Each row was made from one walk, in order. Every step used is in the known rows, and no mark comes twice. Write each row's walk.
In the rows, 128 means zero.
Known rows
pila sovabe ladet: [163 143 149 148 132 107 156 120 143 125 135 127 132 105  99 146 104  99
 102 107 112 119 147 166 122 150 127 106 139 116 120 154 121 158 161 118
 119  79 165 112 104]
keba ladet bitot pila: [107  85 141 168 139 182 145 104  96  75 169 158  78 142 207 106 178  77
 110  84  86  62 119 124 149 120  99 111 123 126 121  78 126 120 107 144
 137  97 116 163 159]
favu momam malaf ladet: [146 137 141  98 147 137 142 108 171 106 128 181 121  93 113 106 134 147
 199 130 139 168 147 141 130  92 158 192 139 133 135 138 132 104 162 124
 141 214 155 143  57]
bitot ladet sovabe pila zugi tugog: [169  78 178 135 120 185 159 135 166 104 171 136  77 129 144 115 104 138
 135  88  79 135 156 160 157 127 134  88 158  74 113  97 124 104 114 125
  86  95 170 175  57]
zugoni ladet sovabe lufovo: [ 89 141 109 105 101 126 153  82 133 157 123 130 157  96 183 120 159 159
  88 130 153 163 127 132 140 140 114  72 145 142 121 116 123 112 168 201
 128  50 144 133  70]
lufovo sovabe ladet: [170 120 142 101 130  75 182 126 100 110 130 108 148 143  88 139 167 127
  76 139 134 140 131 145 145 102 127  84 146 161 123 126 105 158 163 140
 151  61 137 124 139]
favu momam malaf: [159 119 117 131 168 154 149 146  78 132 112 157 135 126 125 128 109 128
 174 136 135  77 150 131 115 102 166 201 148 126 121 143 135 104 113 101
 145 203 187 144  81]
zugi pila mulod: [131 101 152 127  91 186  97 112 141  83 127 135 108 173 152 124 179 115
 144 111 126 158 118 146 110 150 114 127 154 112 112 107 138 109 115 113
 168  89 151 143 192]
momam malaf ladet: [127 157 141 127 136 138 153 114 187 120 122 179 113 101 121 120 135 170
 192 120 125 203 133 145 141 100 148 162 133 119 129 138 124 108 165 138
 130 199 147 140  54]
butiv malaf ladet bitot pila: [114 100 154 137 139 136 138  71 169  40 175 181  76 135 188  84 191 112
 114  94 107 117 124 132 151  85  99 124 104 114 133  94 129 106 163 175
 135 125 105 173 115]
butiv malaf: [145 138 129 151 160 117 140  90 107 107 127 112 102 139 121 103 127 176
  94 105 144 164  99 138 138 113 119 140 125  85 136 135 168 138 127 139
 122 159 120 128 111]
lufovo sovabe ladet keba: [157 124  99  84 158  68 185 112 121 129 137  91 121 183  77 152 144 130
  59 130 121 170 127 153 143 120 135  33 129 153 110 149  78 146 127 139
 138  96 151 111 145]
keba ladet bitot pila mulod: [137  97 181 173 126 207 115 112 113  62 176 148  63 173 209 106 192  69
 129  75  93  91 129 137 124 139  85 107 153 132 128  67 115 129  91 110
 143  69 123 156 179]
mulod tugog: [122 114 142 125 109 135 148  70 150 131 140 155 113 117 144 145 124 103
 178 147 118  91 134 120 110 114 113 103 143 181 138 109 138 129 115 142
 159 125 110 107 134]
mulod pila: [139 104 121 121 118 138 148 112 108 117 154 104 101 120 118 131 151 105
 157 116 129 126  91 139 114 130  96  99 150 166 118  95 132 130  83 102
 143  99 147 123 103]
pila zugi tugog mulod: [214 137 164 163 108 178 108 127 150  95 156 106 118 107 130 111 129 148
 173 102 119 185 136 146 179 139 121 157 151  39 117  82 113 118 100  78
  97 116 162 102  69]
lufovo sovabe pila: [141 164 155  96 130  92 172 140 130 128 155 149 105 159 123 131 134 147
  62 140  96 144 118 141 110  93 142  77 137 132 134  98 101 136 144 163
 143  89 136 124 135]
mulod tugog zugi pila sovabe lufovo: [ 56 155 129  78  85 145 132  61 116 141 116 133 132 110 167 169 131 121
 132 118 148 138 144 159 135 173  92  95 168  93 117 150 136  96 129 175
 155  60 184 127  95]
pila sovabe: [124 180 150 157 133 127 116 128 159 148 120 145 118  91 149 154  88 128
 146 110 113 139 145 159 133 167 119 130 127  86 123 132 131 142 122 111
 117 126 166 133 116]
zugi tugog mulod pila sovabe lufovo: [134 160 133 130  77 124 126  99 102 116 139  98 121  95 150 147 118 126
 136  90 140 166 126 165 161 174  85  94 166  93 119 101 108 117  93 106
 124  61 202  98  30]
malaf ladet keba: [116 144 103  80 148  99 138  85 211 124 144 129  96 142  98 128 131 147
 129 118 119 225 126 147 140 130 137  73 109 135 121 151  98 118 136 143
 120 171 127 116 109]
lufovo sovabe pila mulod tugog zugi: [129 176 212  73 135 135 147  79 154 136 179 142  88 171 136 149 146 106
 182 126 109 168 133 154  89 140  94  87 192 138 135 113 105 134 113 146
 149  34 141 134 153]
zugoni ladet: [135 160 133 132 126 145 162 113 169 145 145 156 125  98 146 135 146 122
 117 100 117 192 110 111  99 129 138 141 121 125 129 123 125 149 148 155
 124  87  75 121 116]
lufovo sovabe pila zugi: [170 148 153  97 151 179 182 139 122 139 164 123  90 129 140 134 157 152
  69 141 113 114 152 145 126  89 126  90 163  97 134  98 120 125 118 148
 122 104 115 129  84]
mupedi favu momam malaf: [159 114 113 150 158 143 147 118  78 119 115 162 126 125 107 140  90 130
 190 117 178  87 149 151 125 100 142 206 136 139 131 153 148 119 108  98
 148 209 195 152 100]
malaf ladet bitot pila: [105  95 153 125 123 143 133  91 179  50 177 188  89 128 189  95 193  86
 130 105  97  96 137 128 146  93 105 118 106 136 129  89 109 103 162 169
 138 108 111 173 126]
ladet sovabe pila zugi: [161 130 149 129 153 201 162 120 164 150 166 136  95 110 157 106 136 155
  96 141 104  95 150 155 120 112 131  85 158  91 122 101 139 111 134 157
 102 109 149 138  71]
momam favu: [132 134 105 136 142 106 144 100 170 125 111 160 130 116 113 140 115 138
 144 141 132 133 114 117  97 116 139 106 107  81 112 179 133 141 160 141
 148 148 121 139 142]
zugi tugog mulod: [195 143 163 167  95 128  99 126 153  86 148 119 132 121 119 108 114 142
 180  99 114 203 116 142 173 147 129 153 131  60 115  85 103 123 113  83
 109 111 176 100 102]
zugoni tudoton: [137 100 115 116 142 139 147 118 144 101  96 124 127 115 106 164 116 142
 101 126 130 140 131 125 118 121 144  77 115 145 141 163 132 141 133 120
  94  97 103 122  98]
keba ladet sovabe pila zugi: [160 129 149 145 162 226 169 112 142 154 166 123  79 104 161 103 137 158
  99 122  96 106 137 157 126 127 125  85 171  87 122  91 152 120 111 145
  99 112 143 129  85]
zugi tugog: [164  87 148 142 109 123 135 128 151 102 131 125 120 144 114 122 111 144
 154  85 101 174 118 128 170 153 135 138 146  90 124 115 125 135 114 115
 114 111 145 151 112]
malaf ladet sovabe: [116 133 154 116 128 115 120  78 236 123 131 159 135  83 150  86 148 184
 182 148 128 201 127 155 161 130 125  93 121 139 116 101 140 111 188 166
 123 131 165 164 111]
tugog mulod: [166 176 145 156 110 135  93 126 132 106 146 121 139 110 129 113 126 129
 154 134 135 165 122 142 138 127 123 149 118  90 119  96 107 118 124  92
 119 125 160  81 115]
lufovo sovabe: [133 147 145  96 131  87 152 136 106 127 117 120 137 140 137 146 162 162
 112 154 141 170 126 131 161 107 118  99 136 141 125  96 111 140 125 140
 153 103 131 148 159]
malaf butiv: [161 142 138 109 147 140 115 145 163 102 155 165 106 110 115 141 145 112
 133 128 179 159 128 106 132 117 132 132 153 127 109 121 126 147 123 156
  88 141 103 143 155]
tugog zugi pila sovabe: [ 91 167 159 115 125 157 111 104 165 140 116 147 120 109 148 159 113 131
 170 100 116 185 127 172 130 190 112 143 143  35  96 153 147 110 127 133
 134  94 200 163 148]
mulod tugog zugi: [104 153 171  86 141 135 138  71 151 150 156 135 112 131 127 148 123 107
 205 126 126 144 132 138 109 148  99 122 168 129 131 143 128 125 118 148
 131  79 134 135 130]
pila mulod tugog: [143 119 174 136  99 161 126  72 157 115 153 152  95 145 158 143 143  88
 190 133 116 106 141 131  96 128  97  95 165 187 143  93 126 137  99 121
 167  98 114 105 153]
butiv malaf momam: [113 141 141 183 173  97 151 108 116 101  98 148  91 136 124 113 118 164
  67 129 116 179  91 152 146 120 121 147 118 100 165 150 186 148 115 139
 115 178 118 159 165]
keba ladet: [124 127 128 162 142 176 144 115  85 137 127 105  97 114 137 121 128 132
 131  92 115 151 100 133 144 158 120 125 149 118 128 109 157 147  85 107
 124 137 119 113 152]
ladet sovabe lufovo: [ 84 123 109 102 103 114 132  91 107 143 113 114 161 117 171 118 148 164
  93 147 159 119 139 143 159 140 108  67 150 146 122 118 123  97 155 183
 130  76 178 138  78]
zugoni ladet bitot: [146 138 130 155 129 156 167 111 165  90 154 163 114 119 185 142 172 121
 134 127  95 147 142  93 120 110 127 122 129 142 116  73 125 145 153 178
 139  85  76 151 109]
sovabe pila: [138 150 141 121 130 125 153 134 150 125 164 155  98 151 116 117 106 118
  73 120  87 110 120 138  85 110 149  99 134 121 136 122 114 126 145 152
 122 110 133 105 111]
butiv malaf ladet keba: [128 149 104  95 168  92 146  61 197 110 144 121  80 151  95 112 129 178
 106 106 129 248 109 153 143 120 129  82 107 106 127 155 121 122 136 149
 114 189 122 115  99]
butiv malaf ladet sovabe lufovo: [ 91 139 121  94 114 101 136  49 150 115 120 124 140 101 159  91 159 201
  99 135 171 191 125 155 170 124 103  77 144 127 133 123 145  99 183 199
 126 108 157 139  49]
ladet sovabe: [123 122 138 144 134 125 123 105 168 146 121 139 146 110 162 104 129 170
 153 150 126 138 125 148 150 142 124  90 127 133 108 102 138 117 153 154
 124 109 182 164 136]
tugog zugi pila mulod: [120 121 174  99 109 190  94 106 142  97 140 125 106 181 144 128 180 112
 169 100 129 186 117 156 105 168 103 136 173  84 109 128 131 106 116 117
 153  60 166 159 189]
lufovo sovabe pila zugi tugog mulod: [221 158 178 144 109 155 135 133 150  93 170 115 107 124 127 115 137 160
 141 110 104 200 131 154 175 118 128 128 158  40 119  64  97 124 106  97
 107  94 167 102  79]

Which walk is each row?
[189 132 135 138 129 216 139 115 109 118 174  83  91  87 137 125 171 119
 162 128 144 123 126 153 136 117  88 120 166 101 116  75 130 115  67  77
 115 111 147  98  52] | tugog mulod pila zugi
[113 160 165 174 134 156 140 107 176 109 162 197  93  94 215 141 136  80
 124  78  80 108 143 145 125 145 104 124 108  90 117 101 115 134 136 149
 125  77 137 164 122] | zugoni ladet bitot pila sovabe
[146 128 188 156 111 182 148  58 169 126 173 162  68 144 174 119 130 105
 171 124  82 112 119 152  88 139 104  56 179 179 136  68 139 138 101 136
 158  82 139 105 161] | keba ladet sovabe pila mulod tugog
[157 119 137 129 146 149 151 106 167  57 140 179 112 114 162 118 165 146
 199 151 113 128 171 117 144  82 143 163 143 147 118  86 133 108 161 150
 152 187 139 167  61] | favu momam malaf ladet bitot
[192 153 151 159 116 117 149 106 134 108 159 110 121  91  95 140 119  85
 136 101 116 134 119 180 118 149 105  98 148 122 111 120 112 152 130  81
 127  62 190  85  84] | tugog mulod pila sovabe ladet
[ 85 111 134  78 117 163 118  98 136 116 123 129 130 150 125 134 162 132
 159 114 134 184 105 145 126 158 120 147 149  63  96 151 146  89 137 154
 150  85 169 167 173] | tugog zugi pila
[126 163 204  91 134 157 135  75 164 134 187 147  82 166 134 141 127  89
 188 112 102 145 134 152  73 149  97 102 188 131 138 128 113 128 114 138
 134  47 143 124 137] | sovabe pila mulod tugog zugi
[185 132 124 127 170 152 129 136 122  93 145 193 106 105  99 152 116 113
 180 119 221 124 147 125 131  92 144 196 161 135 113 142 142 139 107 131
 105 205 158 163 136] | mupedi favu momam malaf butiv
[192  89 166 158 137 204 171 115 160 123 160 120  76 124 141 102 119 168
 133  76  73 159 124 152 172 155 132  99 182  57 120  84 148 130  98 126
  91  99 154 152  77] | keba ladet sovabe pila zugi tugog
[ 81 106 142  77 104 167 132  58 150 117 130 149 120 143 137 146 158 116
 190 127 127 159 109 141 117 150 111 130 157 100 103 140 151  91 127 165
 168  84 159 154 175] | mulod tugog zugi pila
[111 145 162 171 135 145 123 116 157  99 153 182  94 108 205 137 128  84
 127  93  87  77 152 152 139 145 100 118 112  91 117 103 116 125 126 136
 126  99 163 167 128] | ladet bitot pila sovabe
[ 60 161 123  80  96 140 121  93 105 140 110 119 139 116 157 160 135 136
 107 107 153 156 141 163 142 180  99 109 160  68 112 159 131  95 135 167
 138  62 190 138  87] | tugog zugi pila sovabe lufovo
[127  91 163 124  78 184 122  57 160  95 141 159  99 151 165 143 165  92
 191 134 117 118 125 136  98 132 100  99 165 166 125  94 143 115 105 133
 190  95 130 117 187] | zugi pila mulod tugog
[166 101 126 119 141 211 160 116 104 134 162  87  84  96 138 134 170 121
 147 123 138 101 130 143 129 118  90 107 173 125 122  96 143 120  71  99
 121 112 125 128  61] | mulod pila zugi
[123 154 198  94 133 157 121  73 155 135 166 131  97 154 139 148 138  94
 215 116 125 156 138 147  96 159  87 116 185 133 134 130 118 129 105 128
 137  57 141 136 146] | pila mulod tugog zugi
[194  95 160 133 127 181 164 132 163 112 166 126  82 139 120 117 116 145
 120  81  81 140 140 139 152 132 139 122 172  58 129 107 127 128 108 127
  94 103 134 143  61] | sovabe pila zugi tugog
[170 125 143 168 133 127 159 116 146  75 144 139 121 125 148 150 140 105
 122 130  92  88 170 137 138 127 116  95 145 135 109  99 122 150 161 148
 134  79 145 141  97] | pila sovabe ladet bitot
[150 143 104 121 159  95 162 107 157 143 138 108 109 152  88 158  94 107
  81 103 104 153 139 168 126 159 135  53 122 122 106 172  91 146 127 121
 114 109 174 101 115] | pila sovabe ladet keba
[216 143 178 169 112 175 121 119 181 100 171 125 112 109 142  93 121 163
 159 110  99 183 131 161 170 137 131 123 152  37 110  68 112 109 120 103
  91  96 192 109  66] | ladet sovabe pila zugi tugog mulod
[206 113 171 176 109 191 115 118 149  57 180 128 101 119 172 102 159 121
 166  94 100 142 143 139 188 126 110 149 142  43 111  57 103 106 102  97
 104  97 160 129  78] | ladet bitot pila zugi tugog mulod
[139  97 179 154 119 180 105 119 132  58 178 160  79 179 204 109 192  66
 127  94 100  78 143 135 117 123  90 108 143 138 129  78 101 119 113 123
 146  63 129 163 168] | ladet bitot pila mulod
[162 149 180 136 117 161 121 135 154 105 174 146  81 181 138 116 136 102
 100 105  92 131 130 150  71 131 124 100 160 129 139 103 106 135 124 117
 134  79 134 112 139] | sovabe pila mulod
[ 85 115 107  97 139 118 137 136 115 120 149 117  82 170 120 162  92  84
 108 112 115 146 153 155 121 124 130  48  93 149 103 156  83  98  89 110
 112 154 159 137 120] | bitot ladet keba
[125 159 209  97 138 155 132  63 186 143 181 151  91 156 150 128 129 108
 201 124 103 152 133 162  84 156  97  83 187 133 127 115 116 122 127 152
 132  38 170 142 140] | ladet sovabe pila mulod tugog zugi
[140  84 141 154 158 248 158 109  96  96 174 132  66 113 208 112 193  96
 107  97 104  47 152 131 158 111  92 119 151  91 123  82 140 112  88 135
 116 110 101 159 102] | keba ladet bitot pila zugi
[196 138 148 179 120 136 153 106 138  56 166 124 113 110 145 145 151  95
 151 128  96 103 148 150 136 129  99  92 150 135  99  67 112 147 135 114
 137  65 171 118  77] | tugog mulod pila sovabe ladet bitot
[ 86 168 117 113 102 118 127 111  97 147 113 119 138 101 162 158 113 131
  87 116 150 123 156 153 142 160 103  97 149 107 133 145 118 119 130 150
 125  89 166 113  60] | pila sovabe lufovo
[126 141 109  94 157 112 157  90 161 136 140 107 108 165  83 161 112 109
 101  95 106 183 127 180 124 178 129  64 136  84  90 187  99 126 130 136
 123  86 196 124 138] | tugog zugi pila sovabe ladet keba
[120 121 138 167 147 164 135  96 135 151 121 121 120  99 167  98 129 172
 158 123 115 157 103 152 165 164 116  88 143 125 108  87 161 132 119 137
 121 117 173 152 155] | keba ladet sovabe
[149 133 184 132  99 160 143  75 168 112 175 170  75 159 152 137 128  81
 157 128  91  95 137 139  68 117 110  77 168 184 147  91 120 135 111 133
 163  85 116  92 145] | sovabe pila mulod tugog
[170 145 135 143 104 142 120 111 114 101 167  99 108 106 120 119 149 108
 180 121 135 157  87 149 121 129  93 116 143 136 111  72 113 122  80  74
 138  98 170  85  93] | tugog mulod pila
[115 128 203 106 134 171 127  63 153  98 188 156  80 168 180 137 167  67
 206 106 106 110 146 140 102 142  74 108 178 138 129 107 108 119 108 147
 144  36 136 160 153] | ladet bitot pila mulod tugog zugi
[134 153 150 114 144 107 135  62 195  84 139 144  96 101 109  88 148 187
 135 109 145 237 106 147 148 102 119 143 120 101 147 134 160 130 172 153
 121 178 100 129  87] | butiv malaf ladet
[155  92 123 109 138 112 106  81 107  93 140 132 131 118  89 124 106 101
 157 126 199  85 149 148 126 113 110 179 117 168 149 144 159 138 116  98
 147 156 148 144 161] | mupedi favu momam
[135 162 146 151 126 135 133 114 142 140 140 125  96  84 141 156 105 111
 170 102 115 138 116 166 121 169  93 105 144 118 114 108 133 142  87  91
 128 104 180 128  98] | mulod pila sovabe
[192 119 147 153  92 138 124 111 128  84 170  96 103 116 110 115 139 117
 199  93 118 188  82 149 150 145  98 118 154 111 109  63 110 125  72  66
 128  87 183 100  85] | zugi tugog mulod pila
[110 138 113 164 158  92 154 109 174 118  87 186 117 115 114 145 106 137
 118 155 110 151 103 128 108 119 141 112 101  85 136 193 155 150 151 142
 141 166 119 166 181] | malaf momam favu
[149 130 187 140 103 157 139  65 190 119 172 173  85 149 169 122 129 102
 169 140  90  99 134 149  79 125 108  57 169 185 138  78 124 129 124 146
 160  76 144 110 150] | ladet sovabe pila mulod tugog
[195  39 161 146 126 188 170 112 142  65 175 130  87 142 149 111 169 104
 118  71  85  90 152 135 182 122 113 121 163  76 119  97 118 125 118 131
 107  66 131 173  74] | sovabe ladet bitot pila zugi tugog
[160  85 181 154 119 170 123 115 127  47 182 153  84 183 179 107 198  52
 108  90  96  68 145 143 111 118  92  99 147 149 128  90  97 129 132 124
 147  39 129 152 158] | sovabe ladet bitot pila mulod
[104 146 136 141 107 153 114 111 164 124 104 157 124 101 157 154 115 133
 147 110 114 154 127 162 136 171 123 133 126  63 100 133 153 115 129 127
 147 123 187 148 153] | zugi pila sovabe
[133  91 143 123 147 215 142 119 114 126 167 134  88 110 174 110 174  93
  98 102 125  56 149 142 139 106 104 131 137  87 133 124 125 105 105 129
 110 112 115 151 100] | bitot pila zugi
[161 149 154 130 161 210 179 115 191 147 161 166  88  97 156 106 137 178
 133 132 101 130 154 164 125  94 146 107 163  84 121 109 135  98 152 161
 102 150 161 145  27] | momam malaf ladet sovabe pila zugi
[179 170 167 176 103 136 115 115 161 114 154 121  99  81 137 145  95 120
 203  84 104 186 109 174 149 181  94 122 148  74 106  81 117 139  77  61
 117  94 210 110  79] | zugi tugog mulod pila sovabe
[201 119 169 164 107 184 108 121 148  84 173 123 106 113 148  98 143 119
 158  82 112 156 129 151 180 133 113 158 139  34 118  84 102 108  99  82
  98 101 165 113  83] | bitot pila zugi tugog mulod
[196  64 147 134 120 187 163 118 133 107 157  93  84 119 121 127 146 140
 172  83 109 153 121 139 172 146 105 118 183  86 119  89 136 130  67  93
 107  97 142 152  56] | mulod pila zugi tugog
[186 134 130 113 177 160 131 158 122 101 142 189 112 106 113 140 130 111
 169 134 187 121 146 109 124  97 164 192 169 124 105 130 132 128 112 134
 104 202 152 156 119] | favu momam malaf butiv
[176 157 109 135 146 102 154  99 147 126 162  91  99 138  83 154 105  96
 111 102 109 170 119 181 124 158 116  47 130 120  97 140  80 142 102  90
 119  95 199  72  96] | tugog mulod pila sovabe ladet keba
[173  91 129 152 130 127 168 116 127  60 150 129 127 151 135 132 167 105
 112 141 102  76 158 118 135 103 122  95 145 161 114  94 122 143 165 157
 142  79 121 140 104] | sovabe ladet bitot
[147 121 149 138 131 145 156  99 150  68 145 141 122 137 146 154 158 108
 142 121  96 119 158 148 136 147 112 108 157  99  93 113 132 131 166 162
 144  51 169 166 120] | tugog zugi pila sovabe ladet bitot
[158 134  99 120 155  96 172  98 145 137 153  97  95 149  81 160 105  96
  98  98 104 150 121 175 118 160 118  37 135 140 102 155  91 147 102 109
 121  97 183  98 104] | mulod pila sovabe ladet keba
